Each row was made from one small tree. Brackets hold a mark, then the marks that hang from it, in alphabetical order. Every link used is in the known rows. Write each row's tree.
Known rows:
(larev (lufi (lerupek (silem getu (rineg lozude))))):  1.464  1.207  3.726 -1.010 -0.488  2.830  2.749  1.064  0.741 -1.318  4.478 -0.356 -1.076  1.541 -2.013 -0.990 -0.694 -0.875  2.057  0.992  2.066 -1.065 -1.642 -0.706 -0.618 -0.241 -1.692
(lerupek lufi): -0.070 -1.861  4.115  0.252  1.481  0.523  3.690 -0.263  0.926 -3.489  2.671  0.342 -1.117  0.545 -1.234 -1.250 -1.749 -4.192 -0.489  2.369  0.404 -1.404  1.187  4.638 -0.772  2.146  1.594
(rineg (lozude getu)):  0.234 -1.362 -3.330  0.204 -0.803  0.497 -0.254 -0.539  0.625  1.062  1.730  4.077  0.334 -0.251  1.703 -0.342  0.817 -2.447  0.118 -2.084 -1.041  0.619  0.728  3.228 -0.425 -4.593  2.592
(momena (silem (getu (lozude larev)) rineg)): -2.272  1.576 -2.836  0.168  0.029  0.124 -1.840  0.064 -2.102  0.089 -3.848 -1.634  2.792 -0.818  2.438 -0.323 -0.485  3.568 -2.721  0.027 -0.955  1.284 -0.438 -0.864 -0.166 -1.291  0.928
(getu (silem rineg)): -0.901  2.324 -2.961 -0.471 -1.280 -0.712  0.463 -0.926 -0.392  0.601 -1.285 -1.558 -0.107 -0.321 -0.291  2.453 -0.779  5.049 -1.707 -0.159  0.370 -2.792  1.375 -2.036  1.279 -1.737  0.378
(lozude (momena (silem getu))):  1.114 -0.189 -0.395  0.382 -0.262 -4.462 -1.022  0.734 -1.260  2.115 -0.711 -1.925  1.280 -0.550  0.245 -1.190 -1.541  0.219 -0.061 -3.662 -1.991  1.625 -0.053  0.875  1.858  2.539  1.991
(momena (lozude (larev lufi)) (silem getu rineg)): -1.949  1.188 -0.764  0.438  0.776  1.922 -6.100  1.427 -0.512  1.776 -3.678 -2.128  5.049 -0.910  4.725  0.509  1.687  2.317 -1.871 -0.396 -3.116  3.606 -2.827 -0.988 -1.685  2.156  0.967
(larev (lufi (lerupek (silem rineg)))):  1.571  0.986  4.829 -0.519 -0.179  2.416  3.407  0.676  0.592 -1.892  4.682 -1.826 -1.708  1.830 -2.733 -0.036 -0.888 -1.649  2.235  1.793  3.161 -0.889 -1.402 -1.818 -0.958  1.369 -1.638
(lozude (larev (lufi lerupek)) (momena (silem getu))):  2.728 -1.136  1.809  0.735  1.391 -1.624 -0.163  1.778 -0.460  2.164  2.742 -0.465 -0.049  0.138 -0.777  0.663  2.080 -1.722  2.604 -2.788  0.031  2.565 -3.001 -0.566  0.438  3.683  0.413
(lozude (getu silem) (larev lufi) momena):  2.534 -0.980 -2.161  1.338  1.013 -1.407 -0.176 -0.439 -0.475  4.442  1.608  3.285 -1.966 -0.447  0.921  1.452  4.341 -0.475  2.808 -5.387  0.613  1.491 -0.184 -1.944 -0.070 -1.883  1.576
(rineg lozude):  0.850 -1.350 -1.897  0.369 -0.879  0.186  0.251  0.161  1.240  0.645  1.814  2.372  0.548  0.020 -0.092  1.008 -0.069 -2.398 -0.636  0.266 -1.038 -0.036  0.646  3.319  0.644 -1.598  2.074
(rineg (lozude larev (momena (silem getu)))):  1.747 -1.783 -2.895  0.766  0.212 -2.164 -1.925  1.402  0.139  2.703  0.742  2.131  1.880 -1.028  1.010  1.418  1.787 -1.319  0.187 -2.633 -3.037  2.222 -0.859  2.195  1.124  0.155  1.969
(lufi (lerupek (silem getu rineg))): -0.720  1.753  1.058 -2.086 -0.445  0.524  2.534  0.443  0.060 -2.927  2.069 -1.351 -1.237  0.954 -0.871 -3.719 -2.181  0.558  1.522  0.820  1.044 -1.642 -1.122  0.752 -0.730  0.322 -3.692
(larev lufi):  1.782 -0.488  3.273  1.211 -0.020  2.692  2.590  0.156  1.075  0.575  3.104  0.388 -1.456  1.561 -1.962  0.826  0.005 -3.248  0.482  1.295  2.744 -0.065  0.163  0.092 -0.475  1.374  1.725
(lufi (lerupek (silem getu momena rineg))): -2.015  1.632  1.554 -2.619 -0.751  0.405  1.656  0.895  0.138 -3.762  1.035 -2.322 -0.761  0.755 -1.404 -3.595 -2.829  1.356  1.233  0.258 -0.003 -1.907 -0.963 -0.249 -0.906  0.735 -4.076
(larev (lufi (lerupek (silem (getu lozude) rineg)))):  1.093  1.367  4.025 -0.816 -0.452  2.787  2.898  0.207  0.420 -1.575  3.083 -0.771 -1.808  1.623 -2.122 -1.176 -0.933 -0.629  1.520  2.087  3.135 -1.253 -1.103 -1.375 -0.391 -0.416 -1.939
(larev (lufi lerupek)):  2.080 -0.391  4.963 -0.135 -0.135  2.463  3.443  0.249  1.346 -1.174  5.698 -0.539 -2.412  1.986 -2.926  0.327 -0.511 -3.685  2.087  1.567  3.700 -0.966 -1.690  0.345 -0.282  1.395  0.219
(momena lozude): -0.629 -1.032  0.104  0.630 -0.243  0.321 -3.332 -0.601  1.789  1.240 -1.601 -0.264  1.367 -0.146  2.143 -0.334 -0.291 -2.738 -1.540  1.464 -1.502  1.344  0.111  2.751 -0.164  2.359  1.641
(getu (lozude larev) (silem momena rineg)): -2.862  1.298 -4.161 -0.278 -0.979 -0.038 -1.863 -1.924 -0.321 -0.273 -5.729 -0.774 -0.114 -1.335 -0.256  4.388  0.665  6.225 -3.203  2.105  0.149 -2.713  2.171 -4.342  1.522 -4.058 -0.810
(momena silem): -0.794 -0.163  0.374  0.864 -0.047 -1.386 -0.176 -0.189 -2.147 -0.939  0.190 -2.221  1.783 -0.115  0.257  0.466 -1.784  0.403 -1.311 -0.385  0.052  1.495 -0.025 -0.151 -0.320  2.424  1.669
(rineg silem):  1.084 -0.380 -1.900 -0.151 -0.496 -1.205  0.405  0.793  0.492  0.064 -0.194 -0.044  1.280 -0.246 -0.379  2.565 -0.583  1.667  0.309  0.788 -0.216 -2.708  0.589  2.001  0.800 -0.899  2.316
(rineg (lozude getu larev)):  0.324 -2.296 -4.404  0.927  0.430  1.387 -0.567 -0.132  0.865  1.733  1.599  5.603  0.048 -0.428  2.223  0.629  3.161 -3.418  0.493 -1.781 -1.025  1.653  0.094  3.230 -1.292 -3.839  2.083
(lozude (larev lufi) momena):  3.703 -2.207  0.957  2.013  1.478 -0.881  0.840  1.262  1.362  3.539  2.064  0.887 -1.445  0.254 -1.620  2.553  3.278 -4.590  2.107 -1.288  0.392  2.221 -0.845 -0.125  0.548  3.747  1.772

Write each row's tree:
 0.383  0.672  1.759 -1.670 -0.481 -1.149  2.319 -0.436 -0.207 -2.149  2.066 -0.217 -2.191  0.761 -1.438 -4.105 -2.315 -0.431  1.677  0.613  1.421 -1.438 -0.467  1.412  0.656  0.283 -3.653 | (lufi (lerupek (silem (getu (lozude momena)))))
 0.044 -0.499 -3.254  0.462  0.187  0.086 -0.363 -0.795  0.629  2.535 -3.252  3.767 -1.148 -0.287  1.262 -3.125  0.822 -0.835 -1.357 -0.051 -0.165  0.178  1.140  3.522  1.458 -1.924  0.602 | (silem (getu (lozude larev momena)))
 1.608 -0.810 -3.773 -0.169 -1.302 -3.167 -1.118 -0.457 -0.014  2.783  1.402  2.808  0.318 -1.013  1.234  0.778  0.794  0.292  0.753 -4.697 -2.182 -0.040  0.839  1.328  1.753 -4.574  2.513 | (rineg (lozude (getu silem) momena))
-3.707  0.262 -1.329 -0.547 -0.259  2.148 -4.756  1.341  1.771 -0.056 -4.495 -2.953  2.897 -0.838  2.226  2.025  1.166  0.694 -1.137 -0.924 -3.548  1.374 -0.640 -2.708 -2.539 -0.236  1.077 | (silem (momena (lozude getu (larev lufi))) rineg)
 1.518  0.798  3.666 -0.718 -0.339  2.494  2.767  0.595  0.388 -1.444  5.011 -0.394 -1.272  1.476 -1.671 -0.173 -0.230 -1.519  2.577  0.380  2.398 -0.569 -1.568 -1.483 -1.216 -1.063 -1.149 | (larev (lufi (lerupek (silem (rineg (lozude getu))))))
 0.024  0.188  2.789 -0.600  1.639 -0.684  2.525  1.367 -0.315 -3.617  1.122 -1.122  1.112 -0.463 -0.523 -0.440 -0.958 -0.410  0.392  1.681 -2.297 -0.518  1.116  0.535 -1.410  1.750 -1.890 | (lerupek lufi (silem (rineg (lozude larev momena))))
 0.903 -0.707 -0.489  1.057 -0.608 -3.553 -0.828 -1.664 -1.065  0.825 -2.447 -1.507 -0.012 -0.674 -0.367  1.447 -1.167 -0.389 -1.729  0.858  0.326  0.605  1.547 -0.379  2.615 -0.853  2.056 | (getu (lozude (momena silem)))
 2.623 -0.861  0.679  1.740  1.467 -1.853 -0.974  2.033 -0.563  2.813  0.766 -2.600  1.375 -0.366 -0.551  4.166  2.690 -1.170  1.333 -2.089 -0.832  3.281 -2.044 -3.064  0.218  3.866  1.998 | (lozude (larev lufi) (momena (silem rineg)))
-1.915  1.792  2.625 -1.353  1.328  1.153  3.281  0.834 -0.723 -4.145 -0.601 -0.401  0.575  0.120  0.387 -4.966 -2.577  1.270 -0.621  1.795 -1.491 -1.657  1.575  1.877 -1.890  0.994 -2.767 | (lerupek lufi (silem getu rineg))
 1.193 -0.084 -3.385  0.944 -0.404 -3.050 -0.713 -2.667 -0.694  2.490 -2.828  1.481 -1.887 -1.156 -0.506  3.334  1.408  3.098 -1.515  0.689  1.089 -1.551  2.247 -1.698  3.554 -2.603  0.118 | (getu (lozude larev momena) silem)
 2.993 -2.226  0.071  0.964  1.495 -0.696  0.740  0.395  0.547  2.891  3.775  2.580 -2.538  0.325  0.399  0.170  4.172 -4.932  4.406 -4.529  1.044  2.599 -2.035 -0.030 -1.108 -0.649  1.536 | (lozude getu (larev (lufi lerupek)) momena)
 1.528  0.767  4.823 -0.605 -0.160  2.678  3.496  0.508  0.423 -1.543  4.762  0.172 -2.190  1.889 -2.505 -2.182 -1.039 -1.857  2.272  1.148  3.258 -1.056 -1.223 -0.201 -0.775  1.296 -2.007 | (larev (lufi (lerupek (silem getu))))
 1.742 -1.823  1.810  1.167  1.554  3.248  2.431  0.549  1.576  0.232  4.022  2.074 -2.354  1.286 -1.649  1.480  2.776 -4.748  1.861  1.827  2.953  0.789 -1.785  0.961 -1.378  2.334 -0.101 | (lozude (larev (lufi lerupek)))
-0.955 -0.592 -1.037 -1.023 -1.035 -1.369 -3.294  1.388  1.304 -0.628 -2.882 -1.830  3.109 -0.921  0.338  2.703 -1.306  2.757 -0.411  0.277 -2.850 -2.457  0.369  0.863  0.361  0.238  1.786 | (rineg (silem (momena lozude)))
-2.315  0.196 -3.063 -0.425 -0.978 -0.255 -0.257 -1.819 -0.943  0.174 -0.892  2.047 -1.077 -0.333  1.288 -1.338 -0.369  2.197 -0.230 -3.751  0.178 -1.216  2.010 -0.519 -0.812 -4.122  0.937 | (lozude (getu (silem momena)))
-2.926  1.851 -1.473 -0.389 -0.468 -0.251 -6.319  0.760 -0.918  0.936 -4.740 -3.549  5.499 -1.220  4.958 -1.060 -1.109  3.585 -2.908 -0.864 -4.092  2.504 -1.686  0.045 -0.654  1.286  1.268 | (momena lozude (silem getu rineg))
-0.558 -0.160  3.031 -0.380  1.876 -0.119  3.002 -0.289 -0.988 -3.183 -0.703  2.207 -0.906 -0.209 -0.127 -5.319 -1.662 -0.582 -0.285  2.072 -0.611 -1.019  2.266  2.946 -0.733  1.157 -3.042 | (lerupek lufi (silem (getu (lozude larev momena))))
-2.306  0.313 -1.544 -0.445 -0.955 -0.611 -2.633 -0.907  0.403  0.201 -2.487 -0.428  0.454 -0.755  0.016  1.601 -0.541  3.871 -1.823 -0.473 -1.324 -1.817  1.435 -1.380  0.629  0.833 -0.510 | (getu (silem (momena (lozude larev))))
-3.008  2.190 -2.994 -0.968 -2.094 -0.957 -1.557 -2.193 -0.681 -1.007 -5.666 -2.289  0.158 -1.107 -0.700  3.457 -1.748  7.053 -3.745  1.761  0.016 -3.713  2.836 -4.246  2.311 -4.784 -0.363 | (getu lozude (silem momena rineg))
 0.459  0.272  1.220 -1.346  0.169 -0.676  2.154 -0.238 -0.069 -1.871  1.995  0.584 -2.365  0.728 -1.210 -3.661 -1.175 -0.905  1.913  0.807  1.465 -0.906 -0.861  1.415  0.248  0.663 -3.827 | (lufi (lerupek (silem (getu (lozude larev momena)))))
-0.309 -0.831 -0.540  0.313  0.578  1.982 -3.399 -1.051  1.124  1.898  0.402  2.353  0.035 -0.216  3.224  0.280  2.998 -1.283  0.789 -0.817 -0.016  1.421 -1.481  0.566 -1.567 -0.793  0.368 | (momena (lozude (getu silem) (larev (lufi lerupek))))
-2.825  1.215 -0.158 -1.025 -0.527  0.694  0.636  0.552 -0.821 -1.820 -2.712  0.600  0.213  0.173 -0.502 -5.468 -2.785  2.102 -0.863 -0.494 -1.503 -0.750  2.388 -0.060 -1.215  1.697 -3.597 | (lerupek (silem getu momena))
-0.780  1.380  0.283 -1.696 -0.012  0.944  2.018 -0.066 -0.024 -2.662  1.067 -0.326 -1.542  0.743 -0.610 -2.911 -1.025  0.453  1.127  1.832  1.454 -1.304 -1.100  0.348 -0.575 -0.533 -3.993 | (lufi (lerupek (silem (getu (lozude larev)) rineg)))
-2.114 -0.068 -3.051  0.258 -0.807 -0.210 -1.207 -2.633 -0.545 -0.245 -4.259  1.376 -1.286 -0.991 -0.849  2.953  0.412  4.359 -2.887  2.009  0.984 -2.592  2.735 -2.459  1.756 -3.007 -0.954 | (getu (lozude larev) (silem momena))
-1.736  0.666 -1.260  0.347 -0.331 -0.597 -1.032 -0.791 -2.294 -0.310 -2.416 -0.181  1.729 -0.416  1.649 -2.172 -1.850  2.168 -2.524 -0.290 -0.099  0.845  0.487  0.966  0.543 -0.570  0.991 | (momena (silem (getu lozude)))
 1.440 -2.000 -1.932  1.697  0.521 -1.721 -0.327 -1.511  0.524  1.945 -2.374  1.458 -1.622 -0.592 -0.326  2.009  1.677 -2.867 -0.940  1.730  0.728  0.924  1.454  0.884  1.998 -0.752  1.415 | (getu (lozude larev momena))
 1.449 -0.790 -0.337  1.741  0.521 -1.313 -1.003 -0.636 -0.553  1.721 -2.084 -1.151  0.152 -0.597 -0.262  3.770  1.689 -0.649 -0.919  1.392  0.783  1.663  0.073 -2.358  1.481 -0.462  1.718 | (getu (lozude (larev lufi) (momena (silem rineg))))
-2.739  1.835 -0.053 -0.829 -0.689  0.125  0.404  0.980 -0.714 -2.701 -2.934 -3.387  1.237 -0.074 -1.095 -0.870 -2.459  2.569 -0.888  0.668 -1.790 -0.599  2.018 -3.400 -1.529  1.855 -2.858 | (lerupek (silem momena rineg))
 1.017  0.261  5.695 -0.689 -0.318  2.216  3.172  0.634  0.601 -2.530  4.678 -1.415 -1.942  1.832 -3.478 -0.650 -1.477 -1.897  2.274  1.401  2.869 -1.071 -1.001 -1.541 -0.978  2.157 -1.915 | (larev (lufi (lerupek (silem momena))))
 0.665 -0.965 -2.170  1.543  0.477 -2.499 -1.462 -1.045 -0.742  1.506 -3.222 -0.986  0.358 -1.014  0.395  3.113  1.304 -0.405 -1.526  1.207 -0.067  1.617  0.634 -1.206  1.689 -0.608  1.662 | (getu (lozude larev (momena (silem rineg))))
-1.283 -0.142  0.273  0.875  1.025  1.615 -5.450  0.771 -0.633  1.930 -2.260  0.088  3.891 -0.692  4.192 -0.990  1.471  0.474 -1.450 -0.460 -2.145  3.691 -2.332  0.773 -1.416  3.179  0.797 | (momena (lozude (larev lufi)) (silem getu))
